What can hang from each mark
Z99: Z282 Z666
Z464: Z282
Z28: Z514 Z666
Z282: Z464
Z666: Z99
Z802: Z464
Z204: Z283 Z666
Z283: Z28 Z99

Each row was made from one small tree. Brackets hold a mark, then the marks that hang from it, in the order of their numbers. Every link used is in the known rows. Write each row's tree.
Known rows
{Z99 {Z282 Z464} Z666}: [-2.75 -0.44 -0.22 -1.24  1.15  0.12  0.63  0.92  1.17 -0.67 -0.30 -0.31
 -0.82  1.11  1.00  1.29 -1.41]
{Z204 {Z283 Z28} {Z666 {Z99 {Z282 Z464}}}}: [-6.13 -0.50 -0.33 -1.37  1.18  0.22  1.09  0.69  0.62 -0.57 -0.62 -0.50
 -1.00  1.12  0.91  1.75 -0.50]
{Z802 {Z464 Z282}}: [ 0.93 -0.64 -0.16 -1.73  0.55 -0.21  0.59  0.93  0.99 -0.65 -0.32  0.05
 -0.86  0.60  0.57  1.48 -0.89]
{Z283 {Z28 Z514} {Z99 {Z282 Z464} Z666}}: [-4.13 -0.69 -0.17 -1.02  1.40  0.25  0.84  1.07  1.03 -0.93 -0.60  0.23
 -1.10  1.02  0.68  1.15  0.24]
{Z282 Z464}: [-0.70 -0.30 -0.29 -1.38  0.64 -0.13  0.77  0.92  1.10 -0.25 -0.57 -0.07
 -1.10  0.43  0.73  1.44 -1.24]
{Z204 Z283}: [-1.58 -0.48 -0.15 -1.63  0.83 -0.24  0.87  1.00  1.17 -0.36 -0.46 -0.59
 -1.27  0.61  0.96  1.71 -0.75]
{Z28 Z514 {Z666 Z99}}: [-3.50 -0.32 -0.16 -1.36  0.51 -0.24  1.25  1.24  0.91 -0.05 -1.19  0.27
 -1.14  0.55  1.14  1.64  0.18]
{Z204 {Z283 {Z28 Z514}} {Z666 {Z99 {Z282 Z464}}}}: [-6.36 -0.56 -0.31 -1.20  1.27  0.13  1.18  0.96  0.71 -0.53 -0.73 -0.40
 -1.05  1.21  0.68  1.64 -0.24]
{Z204 Z283 Z666}: [-3.33 -0.45 -0.17 -1.71  0.71 -0.35  1.01  0.96  1.07 -0.41 -0.44 -0.72
 -1.16  0.60  0.90  1.75 -0.47]
{Z283 {Z28 Z514 Z666} {Z99 {Z282 Z464}}}: [-4.01 -0.65 -0.17 -1.06  1.13 -0.03  1.11  0.73  0.98 -0.93 -1.04  0.37
 -1.24  0.85  0.67  1.34  0.47]
{Z204 {Z283 {Z28 Z514} {Z99 {Z282 Z464}}} Z666}: [-5.67 -0.80 -0.17 -1.16  1.47 -0.17  1.13  0.83  0.84 -0.94 -0.61 -0.51
 -1.23  1.06  0.40  1.42  0.31]
{Z28 Z514 Z666}: [-1.97 -0.37 -0.13 -1.43  0.57 -0.32  1.08  1.23  1.21 -0.34 -0.97  0.16
 -1.21  0.43  0.94  1.52 -0.11]
{Z28 Z514 {Z666 {Z99 {Z282 Z464}}}}: [-4.39 -0.39 -0.24 -1.04  0.92 -0.21  1.13  0.96  0.82 -0.30 -1.09 -0.04
 -0.92  1.12  0.94  1.45 -0.55]
{Z204 {Z283 {Z28 Z666} Z99}}: [-3.94 -0.54 -0.06 -1.51  1.07 -0.30  1.14  0.67  1.12 -0.78 -1.00  0.00
 -1.48  0.56  1.09  1.75  1.26]
{Z464 Z282}: [-0.72 -0.54 -0.17 -1.79  0.42 -0.06  0.87  0.96  0.70 -0.75 -0.23 -0.03
 -0.98  0.62  0.90  1.49 -0.93]
{Z204 {Z283 Z28 Z99} Z666}: [-4.57 -0.62 -0.12 -1.67  0.93 -0.12  1.16  0.81  0.89 -0.66 -0.64 -0.26
 -1.40  0.47  0.80  1.74  0.91]

Write each row's tree
[-4.17 -0.75 -0.05 -1.30  0.92  0.14  1.16  0.87  0.82 -0.89 -1.00  0.39
 -1.33  0.80  0.89  1.42  0.89]
{Z283 {Z28 Z514 Z666} {Z99 Z282}}
[-4.94 -0.72 -0.04 -1.44  1.26 -0.09  1.11  0.49  0.97 -1.04 -0.88 -0.20
 -1.38  0.97  1.09  1.67  0.90]
{Z204 {Z283 {Z28 Z666} {Z99 Z282}}}
[-3.85 -0.30 -0.21 -1.46  0.58  0.18  1.24  1.19  0.89 -0.24 -1.25  0.65
 -1.26  0.39  1.17  1.73  0.73]
{Z283 {Z28 Z514 {Z666 Z99}}}
[-3.95 -0.49 -0.23 -1.77  0.84  0.12  1.06  0.92  1.02 -0.52 -0.49 -0.37
 -1.29  0.44  0.87  1.78  0.06]
{Z204 {Z283 Z28} Z666}
[-4.87 -0.33 -0.18 -1.58  0.92 -0.02  1.20  0.81  1.02 -0.32 -1.06  0.07
 -1.30  0.65  1.39  1.98  0.65]
{Z204 {Z283 {Z28 {Z666 Z99}}}}
[-5.16 -0.83  0.02 -1.23  1.57  0.13  0.99  1.18  1.08 -0.96 -0.47 -0.20
 -1.29  1.22  0.94  1.40  0.66]
{Z204 {Z283 {Z28 Z514} {Z99 Z282 Z666}}}
[-3.06 -0.54 -0.11 -1.50  0.94  0.26  0.89  1.05  1.04 -0.62 -0.58  0.45
 -1.30  0.42  1.16  1.49  0.76]
{Z283 Z28 {Z99 Z666}}
[-3.46 -0.56 -0.06 -1.38  1.29 -0.50  0.89  1.05  1.28 -0.56 -0.48 -0.46
 -1.26  0.83  1.17  1.56  0.28]
{Z204 {Z283 {Z99 Z666}}}
[-4.10 -0.64 -0.04 -1.36  1.14 -0.41  1.25  1.01  1.25 -0.72 -1.13  0.14
 -1.49  0.61  0.87  1.66  1.42]
{Z204 {Z283 {Z28 Z514 Z666} Z99}}
[-3.00 -0.47 -0.09 -1.55  0.69  0.00  1.12  0.69  1.01 -0.67 -1.05  0.52
 -1.43  0.24  1.08  1.66  1.13]
{Z283 {Z28 Z666} Z99}
[-3.10 -0.60 -0.09 -1.37  1.01  0.09  0.98  1.38  1.04 -0.65 -0.66  0.53
 -1.32  0.42  0.92  1.34  0.90]
{Z283 {Z28 Z514} {Z99 Z666}}
[-5.79 -0.46 -0.28 -1.33  1.06 -0.24  1.07  0.69  0.69 -0.37 -0.51 -0.91
 -0.87  1.26  0.87  1.72 -0.97]
{Z204 Z283 {Z666 {Z99 {Z282 Z464}}}}
[-4.30 -0.67 -0.04 -1.47  0.82  0.20  1.09  0.53  0.83 -0.88 -0.91  0.17
 -1.32  0.73  1.11  1.54  0.76]
{Z283 {Z28 Z666} {Z99 Z282}}
[-4.79 -0.41 -0.15 -1.40  1.00 -0.11  1.29  1.16  1.05 -0.27 -1.22  0.18
 -1.34  0.69  1.14  1.86  0.91]
{Z204 {Z283 {Z28 Z514 {Z666 Z99}}}}
